What can hang from each mark
fugi: rubepa
detik: nule zogo zuna
nule: detik zodo
zodo: nule
zuna: detik futil
piteru: zogo
rubepa: fugi vetis
zogo: piteru
vetis: detik rubepa
futil: zuna

Each row was made from one small tree. The marks that hang from a mark follow it in brackets, in alphabetical order. Every link used is in the known rows. Write each row's tree.
In the rows, zero is written as 128.
Known rows
detik[nule zogo]: [ 99 130 130 153 107 142 109 159 127 107 106 133 129 131 133 110 125 159
 120 155 170 136  93 122 146 119 162 119 162 106 110 128 135 169 143 105
 146 137 104 127 103 121 113 153 115 108 179 103 120 117 130 163  99 116
  85  96 145  95 160 134 127 157 135 153 105 112 130 175 148 144 131 155
 128]
zodo[nule[detik[zuna]]]: [140 136 122 171 116 104 125 110 118 131 108 153 133 118 123 134 137 120
  85 142 144 132 161 142 139 143 184 108 150  77 101 139 133 123 140 134
 144  98 144  97 131 140 124 117 142 136 144 158 140 164 133 174 118  87
 128 106 112 152 133 139 153 125 130 139 164 162 123 127 143 146 136 147
 109]
zodo[nule[detik[zogo]]]: [127 153 132 170 107 104 122 124 120 114  95 173 127 107 100 133 111 140
  84 174 152 141 154 136 148 117 172 114 146  73 124 142 142 144 142 128
 146 115 108  95  98 118 130 133 131 119 162 142 141 140 131 185 120 102
  95  85 119 127 154 153 159 148 138 132 128 136 121 181 170 162 131 167
 122]
futil[zuna[detik[zogo[piteru]]]]: [144 106 126  96 131 144 122  90 105 124 104 164 126 132 101 111 119 111
  93 127 177 170 179 110 126 118 121  79 160 131 106 154 167 135 181 117
 145 203 170 143 111 127 152 152 135 116 173 152 128 106 124 171  70  83
  90 125 150 116 159 135 203 151  77  92 163 115 170 161 134 111 135 147
 114]
zuna[detik]: [123 111 132 115 130 129 143  99 119 135 133 140 114 151 127 136 119 122
 100 118 139 140 141 128 123 141 117 113 140 130 136 119 134 121 150 131
 143 133 168 128 148 143 143 139 123 128 122 147 128 138 105 144 107 125
 123 146 126 133 148 129 146 131 113 120 152 153 155 134 119 110 135 156
 122]
nule[detik[zogo zuna[futil]] zodo]: [125 121 106 113  97  81 129 104 130 123 105 138 132  94 106 146 142 152
 110 139 172 169 110 124 146 133 208  72 163  92 112 149 184 149 198 138
 138 142 221 113  84 112 141 123 111 142 155  94 125 151 140 100  87 101
  98  66 115 115 129 122 172 109  83 110 111  90 141 150 145 148 129 209
 107]
vetis[detik[nule]]: [116 151 146 145 140 125 143 160 132 117 124 122 146 125 135 122 127 162
 137 133 151 122 103 126 129 123 164 145 177 104 133 125 109 137 126 132
 134 141  90 109  90 125  84 134 132  88 139 141 117 127 116 169 128 119
 109 111 161 116 130 128 129 141 141 125 123 148 125 132 119 125 114 132
 126]
rubepa[fugi vetis[detik]]: [118 169 162 128 152 135 169 130  93 143 150  92 135 113 123 120 109 135
 134 107 131 128 137 136 126 129 179 140 167  98 151 107 124  94 112 142
 131 145 108 124 101 107 110 128 104 121 105 126 155 115 139 151 158  96
 137 120 159 128 116 124 145 130 114 101 121 142  80 131  96  75 115 139
  92]
rubepa[vetis]: [132 134 130 128 129 129 158 122 107 145 144 109 117 124 128 126 115 127
 125 121 122 129 125 127 122 133 147 137 123 138 143 128 139 116 135 124
 138 123 136 139 104 118 141 137 120 145 133 114 141 124 127 136 144  89
 133 131 131 134 130 120 134 128 127 124 110 123 102 156  91 107 142 159
 102]
nule[detik[zogo[piteru]] zodo]: [164 145 141  95 124  94 140 104  99 107  86 146 125  81 102 129 140 121
 112 177 150 162 133 110 138 114 177 104 178 116 117 143 182 143 194 138
 145 178 187 103  36 109 132 143 117 122 172 127 153 131 138 133  75 133
  81 101 153 111 140 133 196 129 106  99 104 135 168 150 159 156 124 167
 102]
vetis[detik[zogo] rubepa[fugi]]: [ 89 177 156 132 157 133 138 149 105 122 110 121 140  81 109 123  97 179
 135 128 155 157 149 145 154 114 181 119 174  75 133 119  91 146  69 140
 152 137  99 118 127 121  93 113 102 101 127 127 154  81 145 151 106 114
 114  75 138 109 133 141 168 133 107 109  98 130  95 110 141 103 116 127
 141]
rubepa[fugi]: [118 148 136 129 143 152 122 132 110 121 126 113 118 124 129 120 132 127
 124 121 147 126 133 139 134 133 152 131 139 107 121 112 110 117 114 134
 127 127 133 133 155 123 123 129 108 133 114 144 145 125 135 126 137 145
 131 134 139 126 130 128 130 125 121 135 135 128 138 114 140 101 119 110
 105]
fugi[rubepa[vetis[detik]]]: [127 142 144 119 126 110 180 109 117 139 155  96 133 107 123 109 105 190
 131 108  79 122 131 131  94 113 156 144 143 107 164 114 115  94 106 126
 142 130  82  88  98 114 132 130 143 111 106 131 155 105 116 154 150  43
 157 105 146 144 115 109 134 112 129 107  94 136  72 136  79  94 118 145
 133]
vetis[detik[nule[zodo]] rubepa[fugi]]: [115 174 149 111 177 123 174 177  89 107  98 102 137  71 125 125 125 191
 149 114 179 138  89 140 167 133 204 140 202  86 121 105  97 136  96 149
 130 154 143 106  95 123  69 129 105 112 138 167 136 105 125 136 114 141
 113  80 159  90 138 118 171 125 137 132  90 149 123  93 130 106  86 136
 102]
zogo[piteru]: [146 129 145 120 141 131 127  98 102 117 115 133 105 116 127 127 131 116
 126 147 121 140 148 123 114 116 120 127 141 140 104 141 134 128 152 127
 137 169 146 124 110 121 125 131 122 107 155 136 139 122 147 136 102 126
 116 149 137 142 124 118 142 135 117  94 146 154 144 113 154 138 119 109
 125]
detik[nule[zodo] zogo zuna]: [109 121 106 141 124 125 121 150 124 121 117 124 128 122 123 107 147 172
  97 150 185 128  67 125 153 144 184 106 192  99  82 131 165 176 151 105
 138 138 167 122  85 119 111 143 109 141 196 101 100 139 119 129  74 106
  78  70 140  76 143 120 159 150 114 159  98 107 128 159 134 147 121 163
 103]
nule[detik[zogo zuna] zodo]: [142 136 115 119 123  84 128 123 117 130  97 133 140 104 114 119 153 122
 100 143 148 147  99 122 155 136 191  84 186  90 115 130 175 149 178 126
 141 132 184 102  70 121 134 133 118 154 157 100 136 140 128 115  84 106
  97  77 117  99 134 140 178 122  98 131 105 118 136 140 126 156 138 182
 106]
vetis[detik[zogo]]: [109 146 147 139 137 126 137 127 131 133 136 138 153 127 103 142 113 156
 121 143 127 135 126 125 140 115 143 117 175  93 133 128 137 136 124 130
 149 152  84 121  87 117 114 124 126  93 136  99 122 108 127 155 108  99
 106  90 139 115 128 136 152 149 108 111 113 117 102 147 131 122 125 140
 161]
zodo[nule[detik[zogo[piteru] zuna]]]: [136 131 131 175 115 110 118  90 103 130  88 171 119 107 101 132 132 117
  69 181 152 154 181 134 127 119 187  95 174  65  76 144 155 147 164 116
 160 134 137  96  90 125 128 115 122 117 198 131 156 135 152 181  79  67
 107 104 115 140 140 139 184 149 107 105 154 156 138 147 182 164 122 153
 113]
futil[zuna]: [142 136 116 106 116 133 126 135 138 128 123 128 155 127 120 104 135 132
 132 104 147 137 144 114 138 127 126 107 117 131 125 147 129 115 139 134
 109 163 132 136 137 131 126 128 160 136 125 149 116 113 129 135 138 113
 129 113 132 117 137 133 149 127 117 129 147  96 139 136 115 112 127 107
 118]
zodo[nule[detik[zogo zuna]]]: [118 141 121 184 108 110 117 117 130 137  98 171 135 121 103 128 126 132
  72 169 154 135 154 134 139 133 194  93 162  63  97 143 146 149 139 118
 151 108 122  97 119 132 128 119 138 133 172 123 138 146 136 171 101  76
 106  87 113 132 144 150 169 144 120 128 146 134 121 173 164 159 137 170
 124]
piteru[zogo]: [130 116 127 144 127 117 106 111 101 118 132 138 147 127 130 140 131 105
 113 131 126 122 109 139 127 110 129 117 123 105 138  97 138 136 121 111
 117 121 123 134 136 108 138 121 153 148 107 131 117 124 147 167 125 141
 138 101 131 127 129 142 135 131 117 106 110 127 126 109 103 127 114 153
 125]
vetis[detik rubepa]: [121 151 150 126 154 102 161 140 119 135 126 128 143  93 118 142 103 167
 146 117 122 149 154 138 140 123 157 131 153 107 136 122  88 126  77 141
 140 133 108 119 115 137  99 108 130  98 123 147 137  90 128 136 114  99
 127  94 124 129 126 130 149 120 128  97 107 144 103  88 117 115 119 126
 163]
rubepa[fugi vetis[detik[nule]]]: [106 171 154 140 155 153 167 163  99 122 138  81 133 113 147 113 113 171
 125 107 162 120 108 131 132 140 202 147 182  89 143 107 112 111 122 130
 141 144  97 118 100 111  89 136 102 104 132 135 154 118 135 185 144  92
 124 126 170 109 126 123 135 141 140 127 122 147  88 151 100  85 106 137
  74]

Which tree is each row?
[157 134 128 101 133  96 135  97  95 116  94 147 132  96 108 129 159 110
 100 168 145 163 125 115 136 126 184  88 197  99  88 139 183 152 184 131
 142 166 201 111  52 116 132 129 111 128 182 120 146 139 147 126  62 100
  93  95 131 109 132 136 194 129  88 102 123 140 158 136 154 167 128 162
 100] -> nule[detik[zogo[piteru] zuna] zodo]
[157 138 110 106 128  79 155 117 108 127 116 129 142 103 116 129 162 112
 110 129 140 142 112 122 143 151 184  95 173 108 118 131 158 122 168 146
 129 132 203 106  93 135 121 133 133 157 134 138 142 163 133 108 109 119
 122 100 119 121 119 130 170 111 107 133 137 142 149 113 114 144 123 164
  88] -> nule[detik[zuna] zodo]
[109 121 109 140  86 105 104 107 138 117 113 150 130 104 120 148 134 141
 105 138 155 163 143 123 138 128 203  75 146  75 115 157 155 142 175 128
 142 128 176 119 127 126 141 112 114 116 153  82 142 135 157 133  87  74
 117  84 103 136 131 134 162 110  81  96 140  85 122 154 144 140 146 189
 128] -> nule[detik[zogo zuna[futil]]]
[150 118 108  87 137 121 157 152 111 117 107 126 136 135 123 104 140 148
 108 101 208 136  99 102 153 142 146  95 168 139 119 139 150 132 186 129
 121 183 200 128 119 133 129 164 148 138 154 205  97 135  93 151  99 124
  99 101 171  80 171 118 182 137 122 147 146 124 179 152  96 102 115 164
  68] -> futil[zuna[detik[nule[zodo]]]]
[119 161 173 137 156 151 144 105  78 133 133 103 125 100 110 124 104 147
 116 143 146 153 155 132 117 104 177 127 191  92 123 122 159 118 133 130
 153 179 103 122  68  88 112 118  89 102 156 101 164  90 154 172 108  69
 107 126 158 117 124 125 168 156  96  72 117 143  95 150 128  93 114 133
  92] -> rubepa[fugi vetis[detik[zogo[piteru]]]]
[123 158 160 120 155 117 143 107 102 127 103 142 141  76 108 144 103 168
 138 146 135 174 173 133 131 104 152 117 178 108 112 131 106 147  95 126
 160 168 112 122  72 121 105 117 113  75 172 124 152  75 149 149  66  81
 102  99 129 123 130 129 175 142 104  74 106 148 106  94 156 135 114 140
 173] -> vetis[detik[zogo[piteru]] rubepa]
[100 120 114 167 106 143 100 145 133 124 112 130 140 139 133  96 140 159
  98 150 178 126  93 132 144 135 176 101 173  93  89 128 129 174 143  90
 145 131 114 125 118 138 107 130 112 117 187  89 108 127 131 145  76  87
  99  93 131  95 148 127 146 157 112 167 121 108 120 158 143 141 133 140
 124] -> detik[nule zogo zuna]
[100 158 143 151 138 137 140 121  99 156 157  98 150 107 119 113 117 147
  94 114 142 133 130 144 122 132 202 108 193  66 124 112 139 116 123 121
 151 142 108 137 108 110 112 120  95 131 142  73 149 114 149 141 114  49
 122  93 139 117 123 123 157 150  85 105 119 110  67 142  92  88 130 139
 108] -> rubepa[fugi vetis[detik[zogo zuna]]]
[114 137 139 134 120 124 175 139 109 122 136  95 124 107 145  89 114 219
 137 119 117 118  97 129 103 121 190 152 159  94 149 113 104 111 113 115
 141 129  78  82  83 113 115 143 138  99 127 140 153 107 112 181 131  46
 142  99 172 128 128 109 124 122 145 125  91 126  84 162  86 112 117 158
 115] -> fugi[rubepa[vetis[detik[nule]]]]
[101  90 129 122  99 144 120  97 115  90  92 152  91 117 131 149 103 163
  96 155 196 181 136 122 124 114 159  95 168 105  99 144 152 162 221 103
 158 181 189 131 114 117 133 151  91  75 191 127 110 123 128 174  53  93
  87 132 149 115 160 118 160 153  97  89 142 150 170 191 179 131 124 185
 112] -> zuna[detik[nule zogo[piteru]] futil]
[126 114 114 106 123 137 117 117 124 135 121 155 145 146 105 104 117 132
  93 115 177 152 150 112 144 117 127  80 153 119 124 146 153 129 162 122
 137 178 150 143 133 133 156 150 143 130 148 140 105 113 113 165  90  85
  96 106 145 101 166 142 187 139  89 115 154 106 151 176 114 102 138 156
 109] -> futil[zuna[detik[zogo]]]
[105 153 138 153 147 147 152 156  96 138 144  81 140 120 143 100 131 155
 125 110 162 117 107 134 129 156 215 131 203  77 121 107 117 117 122 123
 144 132 104 122 113 120  90 122  99 120 142 112 148 123 140 171 128  58
 131 114 151 115 118 116 140 137 121 131 129 148  75 136  85  87 113 139
  79] -> rubepa[fugi vetis[detik[nule zuna]]]
[117 139 132 157 133 120 162 147 118 145 152 103 143 129 143 113 133 156
 120 112 153 120 114 132 125 149 190 124 181 100 120 120 125 120 127 108
 148 135 101 124  85 121 104 130 118 113 154 105 128 130 130 163 118  39
 121 118 140 122 119 113 141 139 123 133 133 142  81 135  74 103 121 152
 109] -> rubepa[vetis[detik[nule zuna]]]
[107 178 155 118 172 127 155 152  94 140 115 108 144  87 119 131 108 166
 147 105 140 146 150 145 142 125 172 134 163  90 134 112  78 115  57 150
 138 131 123 123 138 131  93 111 110 114 102 155 164  95 136 138 133 121
 139  97 135 127 129 130 148 115 121 101 118 144 107  80 130  97 105 109
 125] -> vetis[detik rubepa[fugi]]
[103 114 125 142 116 139 122 135 114 114 103 150 119 142 137 112 113 150
  92 148 191 145  96 118 144 133 156 104 169 112 119 120 146 167 171 102
 159 140 143 122 124 139 135 161 110 108 166 128 112 127 110 169  79 106
  86 115 149  97 172 137 154 154 120 142 124 139 139 195 129 134 136 186
 115] -> zuna[detik[nule zogo]]
[132 122 104 129 126 121 141 156 124 124 118 109 133 127 137 112 162 145
 117 135 168 137  70 126 139 150 173 107 183 110  88 121 151 146 158 120
 127 140 173 125 108 128 105 139 122 149 166 133 110 144 117 116 100 125
 105  96 136  92 131 109 136 132 127 165 115 133 143 120 122 136 109 145
  92] -> detik[nule[zodo] zuna]
[119 117 122 108 129 127 137 141 116 110  98 143 120 128 119 123 122 160
 101 146 198 146  73 121 152 141 155 103 188 114 118 114 174 163 186 111
 141 168 177 117  85 118 135 172 109 123 174 133 101 139  94 154  77 132
  73 107 161  80 174 133 171 155 123 155  98 141 158 176 123 139 121 204
 106] -> zuna[detik[nule[zodo] zogo]]
[120 131 115 122 120 127 129 158 118 105 110 118 126 113 124 120 133 180
 119 156 187 141  67 115 155 125 166 109 178 114 111 128 163 176 164 115
 135 152 150 122  67 103 115 154 113 135 180 115 103 129 113 128  89 140
  70  80 158  77 162 124 149 150 130 158  78 115 137 176 141 148 112 168
 117] -> detik[nule[zodo] zogo]
[101 137 136 144 114 123 160 147 122 124 137  95 128  99 132  81 111 224
 124 139 132 129  95 127 109 107 190 131 178  82 144 119 123 135 111  99
 156 133  70  85  57 105 117 147 133  92 156 107 149  99 117 189 109  38
 116  76 166 110 146 122 136 137 136 132  80 116  78 202 101 118 118 176
 130] -> fugi[rubepa[vetis[detik[nule zogo]]]]
[ 99  94 106 110 105 122 142 136 123  98 105 133 103 118 118 155 106 177
 100 134 216 169  78 117 144 131 167  93 167 113 121 134 172 161 217 113
 139 172 214 128  95 109 140 157 107 120 170 122  88 145 100 138  75 129
  74  79 151  91 167 111 161 136 100 122  98 114 165 206 143 125 115 224
  99] -> zuna[detik[nule[zodo] zogo] futil]
[108 142 141 131 116 109 165 115 116 139 160 105 133  95 115 101 104 201
 122 133 103 141 131 127 109 104 173 123 160  87 156 116 141 112 108 110
 153 137  75  94  73 106 143 136 133 105 131  98 161  94 116 164 116  37
 138  81 142 126 127 122 145 134 116 107  80 114  67 181  97 104 126 164
 148] -> fugi[rubepa[vetis[detik[zogo]]]]
[121 127 123 140 115 108 174 141 112 139 156  84 135 116 147  75 133 200
 113 111 122 126 108 136 102 127 200 133 172  82 129 114 111 115 111  95
 149 127 100  86  93 125 116 127 147 114 139 122 145 113 116 163 108  14
 146  91 147 129 122 107 125 119 133 129 106 138  78 143  81 109 121 151
 120] -> fugi[rubepa[vetis[detik[nule zuna]]]]
[107 106 113 120  95 103 169 100 131 139 167  99 128 111 124 126 115 191
 125  89 106 150 143 143  85 132 187 109 135  86 141 130 126  96 129 118
 136 126 133 100 123 107 141 108 140 122 108 110 144 109 133 132 123  12
 168  92 117 157  99  95 120  90  94  75 125 105  78 137  86  85 116 165
 140] -> fugi[rubepa[vetis[detik[zuna[futil]]]]]
[ 96  99  89 133  99 120 114 136 145 102 115 120 120 112 124 137 134 186
 114 140 206 146  71 124 146 139 197  83 172  96  88 142 166 170 188 113
 127 143 194 130 104 110 128 127 103 134 192  90  92 133 129 108  80 104
  96  61 130  85 139 102 144 139  98 144 105  85 134 168 150 136 121 183
 117] -> detik[nule[zodo] zogo zuna[futil]]
[128 115 122 116 124 124 114 133 103 107 101 130 109 111 122 110 154 161
 105 167 180 156  88 118 137 120 180 101 206 112  64 139 170 177 175 101
 141 167 167 126  63 106 109 140  98 126 219 114 118 126 130 134  51 102
  77  97 144  82 139 113 161 156 104 133 118 126 155 144 160 152 112 140
 104] -> detik[nule[zodo] zogo[piteru] zuna]
[111 130 120 139 109 114 157 112 119 156 164 104 134 112 119  89 118 189
 107 121 102 132 129 136 102 114 179 105 177  71 136 120 147 118 107  99
 158 133  93  95  84 112 138 125 138 123 143  86 147 102 127 148 104   4
 142  76 126 126 121 114 144 123  99  99  97 109  62 156  83 105 125 153
 146] -> fugi[rubepa[vetis[detik[zogo zuna]]]]
[104  99 116 138  96 144  92 114 130  97 101 135 104 116 129 135 132 159
 113 155 184 164 131 129 115 111 190  95 172  94  68 153 146 167 185  92
 142 168 173 136 109 117 119 123  97  94 213  86 107 119 158 147  53  71
  94 115 124 109 135 113 139 146  86  95 148 106 143 157 173 144 119 148
 124] -> detik[nule zogo[piteru] zuna[futil]]
[114  97 115 129 101 139  98  85 128 116 124 138 115 119 118 148 121 142
 111 147 159 169 153 137 105 110 160  85 155 102  84 155 159 147 172 110
 142 156 172 140 113 111 134 111  98 109 185  83 122 113 158 120  69  74
 112 114 107 131 122 111 149 131  71  79 149  97 131 137 178 135 126 143
 150] -> detik[zogo[piteru] zuna[futil]]
[ 80 101 101 154  81 140  87 143 143 115 109 134 119 125 137 135 123 172
 110 138 187 154 107 140 135 128 191  89 156  83  90 147 135 170 161  94
 139 132 152 131 130 124 121 127 107 112 186  73 104 123 140 134  81  81
 103  79 120 107 140 114 125 137 101 132 132  82 115 164 167 132 134 174
 130] -> detik[nule zogo zuna[futil]]
[106  88 129 102 112 136 119  71 114 102 113 153  95 109 113 154 102 134
  92 141 158 181 169 123 119 118 134  94 143 111 112 150 172 141 196 111
 153 177 193 145 116 115 157 140 103  92 170 118 126 119 126 148  66 101
 103 128 124 130 144 118 163 139  79  62 152 132 163 168 163 127 131 179
 127] -> zuna[detik[zogo[piteru]] futil]
[142 146 132 103 124  92 138 129 112 116  99 139 140  85 100 136 137 136
 116 156 160 150  99 115 156 119 176 103 168 107 134 132 179 151 172 142
 141 149 169 102  51 113 137 152 118 137 143 122 134 143 119 134 106 135
  89  78 142 100 149 143 181 130 111 135  94 121 141 171 139 156 128 190
 102] -> nule[detik[zogo] zodo]
[130 122 103  98 122 128 145 147 118 110 105 142 135 130 112  97 133 168
  99 124 212 145  93 105 158 128 158  81 187 117 113 139 169 146 190 120
 126 187 194 130 101 123 135 171 137 136 177 160  94 130  97 161  77 109
  72  79 170  69 183 130 198 161 110 148 123 108 174 205 108 116 128 181
  82] -> futil[zuna[detik[nule[zodo] zogo]]]
